Each row was made from one small tree. The marks that hang from a mark follow it in brackets, in the order of their numbers. Every link used is in the known rows. Write each row's tree.
Known rows:
K738[K653 K818]: [ 0.16  0.12 -0.12 -0.03 -0.08  0.09 -0.09 -0.06  0.12  0.18 -0.06  0.12
 -0.25  0.16  0.13  0.02  0.08 -0.09]
K818[K217[K29 K166] K738[K653]]: [ 0.36  0.18 -0.27  0.17 -0.09  0.30 -0.04 -0.22  0.17  0.03  0.16 -0.07
  0.04 -0.01  0.28 -0.02  0.20 -0.01]
K818[K217[K29 K653]]: [-0.12 -0.07 -0.16 -0.06  0.07 -0.01  0.09 -0.22  0.09 -0.03 -0.11 -0.02
  0.27  0.15  0.12 -0.01  0.02 -0.13]
K818[K738]: [ 0.08  0.11 -0.03 -0.01 -0.06  0.09  0.02 -0.04  0.04  0.00  0.11  0.08
 -0.07  0.04 -0.06 -0.07  0.09  0.02]
K738[K653 K818[K217[K29[K166]]]]: [ 0.22  0.16 -0.34  0.03 -0.11  0.00 -0.02 -0.26  0.26  0.06  0.04  0.06
 -0.18  0.05  0.37  0.12  0.24 -0.04]
K818[K217[K29] K738[K653]]: [ 0.30  0.07 -0.27  0.01  0.00  0.25  0.03 -0.24  0.19  0.00  0.11  0.08
 -0.08  0.10  0.17 -0.07  0.18 -0.11]
K166[K29[K217[K653[K818]]]]: [-0.10 -0.03 -0.04 -0.03  0.00 -0.45  0.20 -0.38  0.11 -0.07  0.13 -0.08
 -0.20  0.29 -0.24 -0.05  0.22 -0.10]
K217[K29]: [ 0.07  0.06 -0.11  0.00 -0.07  0.12 -0.03 -0.23  0.13 -0.04  0.08 -0.04
  0.12  0.05  0.00 -0.11  0.07 -0.06]
K738[K653 K818[K217]]: [ 0.18 -0.01 -0.19 -0.05 -0.01  0.05 -0.05  0.03  0.05  0.15 -0.14  0.11
 -0.18  0.11  0.27  0.14  0.08 -0.09]
K217[K29 K653]: [-0.13  0.04 -0.09 -0.04  0.01  0.03  0.05 -0.31  0.16  0.00 -0.03  0.00
  0.19  0.20 -0.03 -0.14  0.01 -0.12]
K166[K29[K217]]: [ 0.10  0.09 -0.08  0.10 -0.09 -0.19  0.12 -0.36  0.14  0.02  0.19 -0.09
 -0.18 -0.01 -0.19 -0.09  0.14 -0.03]
K653[K818[K738]]: [ 0.09  0.00 -0.02 -0.10 -0.04 -0.06  0.02  0.01 -0.02 -0.12  0.16  0.06
 -0.17  0.19 -0.09 -0.01  0.20  0.00]
K166[K29 K217[K653[K818[K738]]]]: [ 0.10  0.15 -0.07 -0.13 -0.08 -0.45  0.17 -0.37  0.10 -0.18  0.16  0.09
 -0.13  0.27 -0.18 -0.21  0.31  0.01]
K818[K217[K166] K738]: [ 0.16  0.09 -0.09  0.12 -0.09  0.10 -0.03  0.07 -0.05 -0.01  0.08 -0.08
  0.13 -0.12  0.19  0.09  0.09  0.10]
K29[K166 K217]: [-0.03  0.12  0.00  0.17 -0.06 -0.20  0.17 -0.16  0.14 -0.04  0.29 -0.08
 -0.16 -0.10 -0.12  0.10  0.24  0.07]
K738[K653]: [ 0.14  0.03 -0.07  0.05  0.06  0.06  0.01 -0.05  0.09  0.06  0.00  0.05
 -0.20  0.06  0.09 -0.01  0.03 -0.04]
K653[K818[K217]]: [ 0.02 -0.23 -0.06 -0.11  0.08 -0.20  0.05  0.14 -0.13 -0.16 -0.03 -0.02
 -0.03  0.10  0.12  0.19  0.13 -0.04]
K818[K738[K653]]: [ 0.22  0.13 -0.10  0.04  0.01  0.15  0.03 -0.09  0.12  0.06  0.11  0.13
 -0.27  0.10  0.03 -0.08  0.11 -0.02]
K653[K818[K217[K29] K738]]: [ 0.17 -0.05 -0.19 -0.13 -0.05  0.03  0.04 -0.13  0.04 -0.19  0.16  0.03
  0.02  0.19  0.06  0.01  0.28 -0.09]
K738[K818[K217]]: [ 0.05 -0.04 -0.13 -0.10 -0.09 -0.01 -0.06  0.09 -0.04  0.09 -0.13  0.06
  0.03  0.05  0.19  0.15  0.03 -0.06]
K29[K166 K217[K653[K818]]]: [-0.22  0.00  0.03  0.04  0.04 -0.46  0.27 -0.17  0.09 -0.13  0.22 -0.07
 -0.19  0.19 -0.17  0.15  0.31 -0.01]

Which tree is each row?
[-0.04  0.06 -0.10 -0.14 -0.04 -0.04  0.08 -0.30  0.13 -0.12  0.13  0.05
  0.02  0.38 -0.12 -0.16  0.21 -0.13] : K217[K29 K653[K818[K738]]]
[ 0.15 -0.06 -0.16  0.04 -0.08 -0.02 -0.05 -0.07 -0.02 -0.17  0.10 -0.21
  0.20  0.04  0.22  0.11  0.21 -0.01] : K653[K818[K217[K29 K166]]]
[-0.10 -0.03 -0.07 -0.06  0.08 -0.05  0.13 -0.03  0.00 -0.01 -0.07  0.09
  0.09  0.14  0.06  0.03  0.04 -0.05] : K818[K217[K653] K738]
[-0.06  0.05 -0.06  0.01 -0.07 -0.08 -0.01 -0.23  0.06 -0.10  0.07 -0.18
  0.22  0.23  0.05 -0.04  0.14 -0.05] : K217[K29 K166 K653[K818]]
[-0.03  0.07 -0.07  0.04 -0.06 -0.39  0.01 -0.25  0.02 -0.05 -0.01 -0.17
 -0.03  0.16  0.08 -0.05  0.09  0.03] : K217[K166[K29] K653[K818]]
[ 0.08 -0.12 -0.05  0.04 -0.01 -0.14 -0.02  0.17 -0.15 -0.13  0.02 -0.17
  0.10  0.00  0.22  0.22  0.14  0.06] : K653[K818[K217[K166]]]
[-0.06  0.04 -0.15  0.09 -0.01  0.04  0.02 -0.20  0.07 -0.01 -0.05 -0.17
  0.39  0.04  0.22  0.02  0.03 -0.04] : K818[K217[K29 K166 K653]]
[ 0.17  0.14 -0.23  0.05 -0.24  0.18 -0.16 -0.13  0.08  0.08  0.00 -0.12
  0.26 -0.01  0.29  0.07  0.13 -0.02] : K738[K818[K217[K29 K166]]]
[-0.02  0.12 -0.21  0.01 -0.16  0.08 -0.10 -0.21  0.10  0.11 -0.11 -0.10
  0.34  0.13  0.26  0.04  0.07 -0.07] : K738[K818[K217[K29 K166 K653]]]
[-0.02  0.14 -0.06 -0.04 -0.03 -0.06  0.12 -0.36  0.17 -0.10  0.09  0.00
  0.28  0.14 -0.12 -0.21  0.17 -0.08] : K166[K217[K29 K653]]
[-0.10  0.06  0.03 -0.05  0.03 -0.55  0.22 -0.11  0.04 -0.25  0.15  0.02
 -0.05  0.14 -0.06  0.05  0.32  0.08] : K29[K166[K217[K653[K818]]]]
[-0.16  0.15 -0.12  0.05 -0.01 -0.16  0.11 -0.36  0.23 -0.06  0.07 -0.03
  0.08  0.08  0.07 -0.06  0.11 -0.01] : K217[K29[K166] K653]
[ 0.26  0.06 -0.19  0.05 -0.14 -0.23 -0.02 -0.13 -0.04 -0.12  0.13 -0.12
 -0.10  0.01  0.19  0.04  0.23  0.09] : K653[K818[K217[K166[K29]] K738]]
[-0.12 -0.04 -0.04  0.10  0.05 -0.09  0.04  0.03 -0.06  0.01 -0.13 -0.14
  0.28 -0.01  0.22  0.13 -0.04  0.03] : K818[K217[K166 K653]]
[-0.11  0.17  0.02  0.05  0.01 -0.38  0.20 -0.18  0.11 -0.13  0.10  0.03
  0.05 -0.01 -0.03 -0.02  0.21  0.10] : K29[K166[K217[K653]]]
[-0.15  0.02 -0.20  0.03  0.05 -0.19  0.15 -0.27  0.16 -0.08 -0.02 -0.04
  0.15  0.04  0.21  0.06  0.12 -0.02] : K818[K217[K29[K166] K653]]
[ 0.33  0.18 -0.30  0.12 -0.17 -0.07 -0.13 -0.21  0.12  0.18 -0.08 -0.07
 -0.18 -0.01  0.41  0.07  0.09  0.02] : K738[K653 K818[K217[K166[K29]]]]
[ 0.25  0.06 -0.31 -0.06 -0.08  0.19 -0.08 -0.20  0.18  0.12 -0.06  0.08
 -0.07  0.16  0.28  0.04  0.14 -0.16] : K738[K653 K818[K217[K29]]]
[ 0.01  0.13 -0.21  0.04 -0.16 -0.23 -0.08 -0.23  0.06  0.14 -0.19 -0.09
  0.11  0.07  0.29  0.05  0.00  0.01] : K738[K818[K217[K166[K29] K653]]]
[-0.07  0.15 -0.13 -0.05 -0.06 -0.23  0.14 -0.33  0.20 -0.17  0.22  0.03
 -0.10  0.26 -0.02 -0.07  0.32 -0.02] : K217[K29[K166] K653[K818[K738]]]
